Known rows, with every way that one mark hangs from another
q_350{q_616{q_725 q_744{q_565} q_829{q_793}}}: [ 0.18 -0.79  2.07 -1.15  2.61 -5.38 -2.76 -0.92  0.04 -2.52 -2.36 -0.79
 -3.38  0.01 -4.50  0.70 -2.74  1.56  4.15 -0.54 -3.08  3.99 -3.01  2.13
 -1.67  6.34 -0.76  0.21 -1.95 -1.26]
q_71{q_829}: [-0.56  0.85  0.29 -3.39 -0.04  0.83 -0.45 -0.02  0.51  1.49 -0.11  0.94
  1.13 -1.77  0.44  0.68  0.72 -0.10  1.14  0.86  1.73 -0.25  1.20  0.81
 -1.33  0.31 -0.24  0.43  0.99 -0.23]
q_793{q_829{q_71 q_616{q_725}}}: [-1.77 -0.42  1.66 -5.09  2.83 -0.61  0.14 -0.22  0.49 -0.92 -1.92 -0.64
  0.26  0.84  0.20  1.66 -0.32 -0.38 -3.25 -1.06 -0.56  3.01 -1.56  0.77
 -0.82  3.89 -0.78  0.37 -3.54  1.40]
q_350{q_616{q_725 q_829{q_71}}}: [-1.28 -0.61 -0.09 -3.30  5.04 -1.95 -1.97 -1.35  1.86 -2.67 -2.07  0.38
  0.18  0.03  0.55  2.17 -2.34 -0.77 -2.76 -0.91 -0.95  3.72 -0.33  2.57
 -0.12  5.56 -0.12  1.58 -0.94 -1.16]
q_744{q_616}: [ 0.47  0.23 -1.57  0.11  1.04  2.71  1.43 -0.09  0.90 -0.40 -1.59 -0.12
  1.02 -0.20  1.01  0.99 -0.18 -0.20 -0.86 -1.98 -2.21 -0.08  1.40 -0.40
  0.46  0.49  0.53  0.20  0.34  0.30]
q_71{q_829{q_616{q_725 q_744} q_793}}: [-1.18 -0.20  6.26 -4.00 -1.28 -3.55 -0.11 -0.69 -0.78  1.96 -0.97 -0.08
 -3.36 -0.04 -0.55  0.79  0.27  1.48  5.35  0.23  1.07  2.98 -3.69  1.76
 -2.73  4.78 -1.52 -0.85 -4.14 -0.83]
q_350{q_616}: [-0.69 -0.16  0.15 -0.94  0.04 -0.18 -1.84 -0.26  2.55 -0.03 -2.13 -0.65
 -1.43  0.06  0.41  0.92 -0.66 -0.53  0.92 -0.53 -0.74  0.65  1.24 -0.32
  0.77  0.32  0.34  0.56  0.92 -0.74]
q_616{q_725 q_744{q_565} q_829{q_71 q_793}}: [-0.32 -1.04  3.51 -0.97  4.69 -4.66 -0.07 -0.78 -2.70 -3.00 -1.35 -0.06
 -0.82  0.96 -4.45  0.84 -1.82  1.53  0.94 -0.70 -2.64  5.59 -4.62  2.71
 -0.22  6.28 -0.92  0.72 -4.20 -0.87]
q_350{q_616{q_725 q_744{q_565} q_829}}: [ 0.39 -0.13 -0.02 -0.55  3.14 -5.23 -3.92 -0.66  1.07 -2.67 -2.31 -1.61
 -1.89 -0.51 -4.83  1.95 -3.83  1.42  2.19  0.09 -2.30  2.06 -2.56  2.60
 -0.87  7.91 -0.29  0.48 -1.03 -1.19]
q_350{q_616{q_744{q_565} q_829{q_71}}}: [-1.16 -1.20  2.56 -1.55  5.36 -3.03 -1.65 -0.38  2.00 -4.01 -4.00 -0.55
 -2.32 -0.40 -4.17  2.70 -3.22  1.35 -1.61 -0.34 -2.85  3.98 -1.69  1.59
  2.49  2.82  0.58  0.49 -0.40 -0.93]
q_744{q_565 q_616}: [ 0.82  0.12 -1.96  1.42  1.82  2.66  1.10  0.05  0.53 -0.68 -3.06 -0.88
  1.20 -0.59 -2.29  1.58  0.05 -0.66 -0.62 -1.76 -4.03 -0.30  1.44 -0.86
  1.27  1.55  0.25  0.35  0.99  0.31]
q_744{q_565 q_616{q_725 q_829{q_71}}}: [ 0.23 -0.28 -2.26 -0.89  6.80  1.27  1.27 -0.79 -0.31 -2.98 -2.99  0.00
  2.74 -0.16 -1.59  2.46 -1.75 -0.91 -3.92 -2.15 -4.98  2.91 -0.24  1.73
  0.35  6.89  0.24  1.27 -1.04 -0.02]
q_744{q_565 q_616{q_725 q_829{q_71 q_793}}}: [-0.27 -1.21 -0.21 -1.14  6.18  0.69  1.94 -0.97 -1.27 -2.76 -2.74  0.30
  0.92  0.71 -1.24  1.57 -0.48 -0.86 -2.04 -2.88 -5.31  4.74 -0.49  1.76
 -0.46  5.80 -0.49  1.37 -2.20  0.04]
q_829{q_616}: [-0.92  0.00  2.48 -0.08  0.01  0.71  0.57 -0.30  1.21  0.30 -1.73  0.15
 -3.17  0.69  0.08  0.91  0.43 -0.32 -1.12 -0.23 -0.54  0.22 -0.03 -0.08
 -0.04 -0.29 -0.15 -0.70 -1.19  0.14]
q_793{q_829{q_616}}: [-0.94 -0.12  0.66 -4.02  1.08  0.98 -0.02  0.08  1.16  0.03 -1.17 -0.43
 -2.29  0.28 -0.30  0.65  0.85  0.19 -2.49 -0.77  0.15  0.43  0.20 -0.23
 -0.88 -0.39 -0.16 -0.34 -2.13  1.64]
q_350{q_616{q_725}}: [-0.43 -0.21 -0.69 -1.27 -0.30 -2.22 -2.99 -0.66  1.93 -0.14 -1.78 -1.07
  0.23 -0.08  0.34  1.27 -1.90 -0.90  2.05 -0.45 -0.40  1.01 -0.23  0.33
 -0.64  4.85 -0.23  0.43 -0.04 -0.87]
q_829{q_71 q_616{q_744{q_565}} q_793}: [-2.06 -1.71  7.54 -0.03  1.67 -2.66  1.78  0.14 -0.87 -1.32 -4.02 -0.44
 -4.54  2.10 -3.82  1.26  0.63  1.81  0.94 -1.10 -2.92  4.66 -4.11 -0.34
  2.67  0.28 -0.86 -0.95 -3.83 -0.04]
q_565{q_744{q_616{q_725 q_829}}}: [ 1.08  3.23  0.26 -1.20  3.23  0.84  0.98 -0.82  1.45 -1.69 -0.22 -0.19
  0.46 -0.81  1.91  1.39 -3.49  1.46 -2.08 -2.27 -2.69  1.18 -2.32  2.73
 -2.32  6.40  0.56  0.06 -0.97 -0.16]
q_616{q_725 q_744{q_565}}: [ 1.12  0.10  0.86  1.00 -0.21 -4.88 -1.52  0.02 -1.58 -1.00 -0.81 -1.78
  0.79  0.03 -5.10  0.70 -2.01  1.32  3.87  0.51 -1.83  0.86 -4.19  1.08
 -0.44  6.77 -0.51 -0.29 -1.68 -0.01]
q_616{q_725 q_829}: [ 0.67  0.30 -1.40 -1.05  3.16 -1.28 -1.29 -0.65 -0.81 -1.51  1.39  0.46
  0.54 -0.25 -0.04  0.12 -2.34 -0.23 -1.11  0.05 -0.47  1.55 -1.09  2.71
 -2.48  5.36 -0.11  0.55 -1.18 -0.44]

Rows
[ 0.05 -0.11  3.40  1.03 -0.03 -4.24 -0.85  0.12 -0.54 -0.59 -2.57 -2.28
 -2.38  0.82 -4.69  1.68 -1.74  1.37  2.80  0.06 -1.88  1.00 -4.27  1.05
 -0.08  6.26 -1.06 -1.17 -3.04  0.00] : q_829{q_616{q_725 q_744{q_565}}}
[-0.90 -1.55  4.24 -0.82  4.81 -2.99  1.28 -0.12 -1.78 -3.20 -1.82  0.50
 -2.63  0.76 -4.50  0.55 -0.76  2.23 -0.58 -0.59 -2.80  5.34 -3.57  1.78
  1.06  1.36 -0.24  0.32 -2.70 -0.60] : q_616{q_744{q_565} q_829{q_71 q_793}}
[-2.30 -0.75  2.18 -5.17  3.02  1.07  1.15  0.09  0.88 -1.09 -2.58  0.27
 -1.42  0.69 -0.25  1.79  0.70  0.25 -4.75 -1.22 -0.74  2.54 -0.18  0.00
  0.70 -0.38 -0.20  0.63 -2.59  1.21] : q_793{q_829{q_71 q_616}}
[-0.56 -1.51  0.45 -0.78  6.16  2.65  2.96 -0.49 -0.54 -2.81 -3.28  1.26
 -0.43  0.38 -1.39  1.36  0.08 -0.23 -3.22 -2.82 -5.11  4.18  0.86  1.01
  0.91  1.15  0.16  1.23 -1.25  0.19] : q_744{q_565 q_616{q_829{q_71 q_793}}}
[-0.37 -1.00  4.14 -2.61  3.83 -4.84  0.59 -0.77 -2.37 -3.02  0.09  0.44
 -0.96  0.77 -0.81  0.36 -1.72  2.04  1.17 -0.78 -0.71  5.86 -4.72  2.92
 -1.69  5.37 -0.57  0.23 -4.61 -1.20] : q_616{q_725 q_744 q_829{q_71 q_793}}
[ 0.87  3.04  0.91 -1.22  3.23  2.53  2.11 -0.51  2.46 -1.78 -0.62  0.56
 -1.12 -0.79  1.68  1.27 -2.28  1.67 -3.63 -2.50 -2.60  1.13 -0.52  1.50
 -1.15  1.51  1.33 -0.06 -0.04 -0.37] : q_565{q_744{q_616{q_829}}}
[-0.56  0.45  4.02 -2.57  0.05 -3.76 -1.18 -0.05 -0.22  1.04 -2.41 -1.01
 -1.52 -1.16 -4.07  2.24 -1.47  1.09  3.85  1.15 -0.59  1.32 -3.34  1.49
 -1.15  6.64 -1.24 -0.89 -2.12 -0.39] : q_71{q_829{q_616{q_725 q_744{q_565}}}}
[-0.06 -0.05 -1.72 -2.17  3.39 -2.12 -2.87 -0.85  1.95 -1.78 -1.15 -0.07
 -0.79 -0.71  0.29  1.48 -2.71 -0.50 -0.27 -0.44 -0.89  1.51  0.04  2.76
 -1.72  5.68  0.13  1.24 -0.22 -0.85] : q_350{q_616{q_725 q_829}}
[-0.67 -0.49 -0.41 -1.59  6.28  3.24  2.58 -0.68  0.65 -2.83 -2.18  1.38
  0.77  0.12  1.30  2.20 -0.77 -0.29 -5.66 -2.28 -2.68  2.92  0.78  1.78
  1.05  1.43  0.92  1.16 -0.64 -0.13] : q_744{q_616{q_829{q_71}}}
[-1.65 -1.48  6.90 -0.30  1.58 -4.51  1.51 -0.20 -1.62 -1.23 -3.54 -1.23
 -2.90  2.14 -4.06  1.41 -0.25  1.35  1.87 -0.81 -3.17  5.15 -5.31  0.57
  1.09  5.45 -1.44 -0.36 -5.02 -0.37] : q_829{q_71 q_616{q_725 q_744{q_565}} q_793}
[-0.87 -0.19  5.73 -2.42 -0.55 -3.90 -0.04 -0.25 -1.25  1.32 -2.33 -0.70
 -2.97 -0.61 -4.15  1.23  0.45  1.37  5.69  0.51 -0.74  2.71 -3.69  1.33
 -1.80  5.92 -1.35 -0.45 -3.46 -0.87] : q_71{q_829{q_616{q_725 q_744{q_565}} q_793}}
[ 0.08  2.62  1.56 -2.34  5.18  0.87  1.88 -1.04  1.56 -2.73 -1.52  0.30
  1.68 -0.07  2.60  2.24 -3.49  0.82 -4.30 -2.88 -3.05  3.32 -2.50  2.49
 -0.82  6.16  0.41  0.55 -1.63 -0.32] : q_565{q_744{q_616{q_725 q_829{q_71}}}}
[-1.48 -0.91  5.85  0.23  1.96 -2.12  1.37  0.29  0.29 -1.48 -4.02 -0.72
 -3.00  1.10 -4.46  2.35 -1.02  1.46 -0.77 -0.32 -2.48  3.07 -3.82  0.26
  2.96  1.51 -0.33 -0.73 -2.64  0.17] : q_829{q_71 q_616{q_744{q_565}}}
[ 1.16  0.47 -2.51  1.31  1.41  0.80  0.35 -0.33  0.06 -0.38 -2.42 -1.57
  2.64 -0.28 -2.02  1.69 -0.66 -0.66  0.92 -1.70 -4.13 -0.13 -0.10 -0.17
 -0.40  6.19 -0.24  0.52 -0.07  0.60] : q_744{q_565 q_616{q_725}}
[-1.66 -1.06  6.42 -0.93  1.36 -1.84  1.68  0.06  0.48 -1.32 -2.70 -0.29
 -3.03  1.00 -1.10  2.08 -0.61  1.83 -1.28 -0.58 -0.46  3.30 -3.50  0.61
  2.46  0.63 -0.54 -0.93 -3.32 -0.24] : q_829{q_71 q_616{q_744}}
[-1.57 -0.67  3.85 -5.01  2.27 -3.58  0.19  0.00 -0.27 -1.67 -1.75 -0.88
 -0.79  1.02 -1.39  1.79 -1.26  1.85 -1.04 -1.03 -0.20  3.68 -4.43  1.14
  0.01  5.33 -0.97 -0.63 -5.20  0.97] : q_793{q_829{q_71 q_616{q_725 q_744}}}
[ 1.05  0.45 -3.44  0.15  4.83  1.23  0.11 -0.82 -0.27 -2.04 -1.71 -0.52
  1.55 -0.72 -2.50  1.74 -1.97 -0.38 -1.71 -1.76 -4.54  0.52  0.16  2.09
 -1.37  6.82  0.18  0.75 -0.03  0.04] : q_744{q_565 q_616{q_725 q_829}}
[-0.48  0.34  2.53 -4.19  0.43 -3.94 -1.33 -0.04 -0.38 -0.41 -0.78 -1.55
 -1.65  0.41 -1.99  1.00 -1.52  1.82  0.99 -0.67  0.27  2.17 -4.01  1.27
 -1.82  5.37 -0.60 -0.72 -4.46  1.26] : q_793{q_829{q_616{q_725 q_744}}}
[ 1.16 -0.53 -1.68 -0.06  4.13  0.86  1.12 -0.96 -1.12 -1.63 -1.82  0.13
  0.13  0.33 -2.01  0.59 -0.68 -0.67  0.47 -2.17 -4.75  2.54 -0.05  1.20
 -1.70  6.26 -0.38  0.59 -1.47 -0.22] : q_744{q_565 q_616{q_725 q_829{q_793}}}
[-1.73 -0.25  4.80 -3.83 -0.40  1.00  1.42 -0.50  0.46  1.88 -1.52  0.95
 -3.60 -0.60  1.00  0.46  2.13 -0.65  1.57 -0.09  1.28  1.77  0.53  0.38
 -1.56 -1.16 -1.10 -0.42 -1.37 -0.48] : q_71{q_829{q_616 q_793}}
[-1.18 -1.32  4.17 -3.35  3.72 -4.72 -1.45 -0.97  0.10 -2.90 -2.09  0.14
 -2.35  0.64 -0.56  1.33 -2.60  1.45  1.30 -1.22 -1.15  6.33 -3.70  2.64
 -0.51  5.59 -0.36  0.64 -3.36 -1.52] : q_350{q_616{q_725 q_744 q_829{q_71 q_793}}}
[ 1.14  3.29  1.00 -0.13  0.11  0.77  0.89 -0.31  1.69 -0.18 -0.87 -1.34
  1.62 -0.27  1.95  1.21 -2.19  1.05  0.41 -2.53 -2.43  0.21 -2.59  0.41
 -1.31  5.73  0.16 -0.33 -0.77 -0.05] : q_565{q_744{q_616{q_725}}}
[-1.50 -0.89  4.14 -3.56  3.10 -2.19  0.58  0.41  0.11 -2.15 -3.89 -0.90
 -2.35  0.98 -5.09  2.19 -0.29  1.98 -2.28 -0.75 -2.37  3.32 -3.07  0.20
  2.09  1.21 -0.33 -0.23 -3.18  1.60] : q_793{q_829{q_71 q_616{q_744{q_565}}}}
[-1.84 -0.96  4.60 -4.62  2.42 -1.73  0.61  0.29  0.53 -2.06 -2.50 -0.27
 -2.41  1.05 -1.71  1.62 -0.71  2.08 -2.26 -0.97 -0.35  3.63 -2.92  0.26
  1.18  0.59 -0.07 -0.22 -3.58  1.47] : q_793{q_829{q_71 q_616{q_744}}}
[-2.29 -1.56  4.92 -1.99  1.40 -1.08  1.71 -0.65 -0.74 -0.09 -2.21  0.15
 -2.28  1.97  1.09  1.11  0.62 -0.73 -0.31 -1.41 -1.24  4.51 -2.11  0.65
 -0.26  3.22 -1.36 -0.35 -4.17 -0.29] : q_829{q_71 q_616{q_725} q_793}
[-0.96 -1.22  1.71 -2.68  4.79 -1.64  0.70 -0.97 -2.04 -2.17  0.17  1.00
 -0.15  0.88  0.58  0.19 -0.43 -0.37 -1.32 -1.06 -1.11  5.21 -1.91  2.85
 -1.45  4.45 -0.26  1.08 -3.17 -0.90] : q_616{q_725 q_829{q_71 q_793}}
[-1.53 -0.03  3.87 -4.17 -0.69 -0.68  0.20 -0.72 -0.25  2.33 -1.02  0.66
 -2.18 -0.63  1.04  0.73  1.12 -0.59  2.91  0.28  0.99  2.11 -1.00  1.20
 -2.94  3.72 -1.63 -0.24 -2.69 -0.73] : q_71{q_829{q_616{q_725} q_793}}
[-1.67 -0.02  7.07 -4.18 -1.23 -2.07  0.98  0.01 -0.32  1.58 -1.41  0.58
 -4.40 -0.21 -0.51  0.40  0.80  1.43  4.08  0.41  1.29  2.61 -2.52  0.77
 -1.35 -0.14 -0.86 -0.90 -2.85 -0.95] : q_71{q_829{q_616{q_744} q_793}}
[-0.49 -1.08  3.37 -1.89  2.17 -3.51 -1.91 -0.52  0.87 -2.03 -1.56  0.18
 -4.86  0.06 -1.27  0.23 -1.62  2.13  2.14 -0.69 -0.80  3.65 -1.95  1.85
 -0.76  1.13 -0.04  0.24 -1.65 -1.41] : q_350{q_616{q_744 q_829{q_793}}}
[-0.41 -0.97  5.17  0.84 -0.54 -4.53 -0.03 -0.15 -1.37 -0.22 -2.29 -1.59
 -3.67  1.64 -4.90  0.41 -0.26  1.63  4.64 -0.43 -2.61  3.10 -4.88  0.40
 -0.72  5.58 -1.21 -1.34 -4.07  0.09] : q_829{q_616{q_725 q_744{q_565}} q_793}
[-0.12 -0.90  2.87 -0.69  2.79 -3.87 -2.02 -0.67  0.73 -2.14 -2.76 -0.59
 -4.85  0.29 -4.61  0.63 -1.40  2.03  2.33 -0.49 -2.93  3.77 -1.67  1.40
  0.05  1.86  0.03  0.13 -0.82 -0.93] : q_350{q_616{q_744{q_565} q_829{q_793}}}
[-1.15 -0.24  6.54 -2.30 -0.73 -2.50  0.63  0.24 -0.33  1.31 -3.03  0.11
 -4.65 -0.51 -3.78  0.86  1.08  1.56  4.01  0.52 -1.11  2.35 -2.25  0.54
 -0.20  0.80 -1.17 -0.69 -2.10 -0.22] : q_71{q_829{q_616{q_744{q_565}} q_793}}
[ 0.96  0.40 -2.72  0.48  4.99  2.37  1.17 -0.26  0.48 -2.12 -2.26  0.15
 -0.10 -0.87 -2.31  1.59 -1.12 -0.22 -3.08 -1.59 -4.37  0.30  1.81  1.34
  0.06  2.16  0.86  0.60  0.60  0.36] : q_744{q_565 q_616{q_829}}
[ 0.37 -0.11  0.94 -2.24  2.55 -5.03 -3.75 -0.79  1.20 -2.30 -0.78 -0.70
 -1.95 -0.47 -1.67  1.55 -3.66  1.42  1.88 -0.09 -0.40  2.31 -2.83  3.06
 -1.73  6.53 -0.19  0.13 -1.63 -1.26] : q_350{q_616{q_725 q_744 q_829}}
[ 1.18  0.18  0.30 -0.13  3.09 -4.83 -1.84 -0.29 -1.38 -2.59 -0.17 -0.99
 -0.19 -0.20 -5.25  0.85 -3.01  1.88  1.50  0.48 -2.11  1.89 -3.85  2.84
 -1.23  7.53 -0.25 -0.30 -2.03 -0.12] : q_616{q_725 q_744{q_565} q_829}
[-1.61 -1.38  7.42 -1.61  0.98 -3.99  1.26 -0.46 -1.25 -0.65 -1.96 -0.54
 -2.87  1.97 -0.73  1.10 -0.42  1.70  2.11 -1.02 -1.00  5.35 -5.14  1.37
  0.26  4.42 -1.30 -0.97 -5.32 -0.56] : q_829{q_71 q_616{q_725 q_744} q_793}
[-0.98 -0.90  0.97 -1.90  5.44  2.86  3.09 -0.66 -0.11 -2.48 -2.12  1.53
 -0.48  0.80  1.78  1.00  0.60 -0.39 -3.72 -3.24 -3.18  4.38  0.56  1.23
  0.29 -0.09  0.38  1.17 -1.70 -0.28] : q_744{q_616{q_829{q_71 q_793}}}
[ 0.83 -0.22  1.98 -0.36  2.58 -5.07 -1.09 -0.27 -2.86 -2.17 -0.23 -0.40
 -1.94  0.37 -4.93 -0.29 -1.74  1.98  3.44 -0.05 -2.36  3.70 -4.45  2.53
 -2.01  6.24 -0.68 -0.46 -3.34 -0.59] : q_616{q_725 q_744{q_565} q_829{q_793}}
[-1.22 -0.96  4.70 -0.13  1.75 -4.09  0.25 -0.27 -0.25 -1.43 -3.59 -1.28
 -1.25  1.04 -4.39  2.69 -2.02  1.09  0.50 -0.37 -2.41  3.48 -4.96  0.61
  1.68  6.47 -0.97 -0.82 -3.60 -0.09] : q_829{q_71 q_616{q_725 q_744{q_565}}}
[-1.05  0.61  2.20 -4.01  0.10  0.02 -0.41 -0.62  0.39  2.09 -0.80  0.44
 -0.67 -0.94  0.87  1.74  0.08 -0.71  1.65  0.69  1.36  0.37 -0.46  1.25
 -2.06  4.51 -0.94 -0.25 -1.39 -0.54] : q_71{q_829{q_616{q_725}}}
[-0.34 -0.42  2.58 -2.10  4.66 -4.48 -0.10 -0.63 -1.43 -3.02  0.05  0.48
  0.70  0.68 -1.23  1.40 -3.15  1.85 -0.93 -0.11 -0.40  4.08 -4.70  3.22
 -0.64  6.30 -0.10  0.00 -3.63 -0.77] : q_616{q_725 q_744 q_829{q_71}}
[-1.75 -0.91  1.01 -2.98  5.06 -0.01 -0.91 -1.09  2.98 -2.64 -2.64  0.82
 -1.48  0.16  0.66  2.05 -1.44 -0.09 -4.28 -0.94 -1.33  3.44  0.65  1.54
  1.10  0.64  0.57  1.57  0.01 -0.73] : q_350{q_616{q_829{q_71}}}
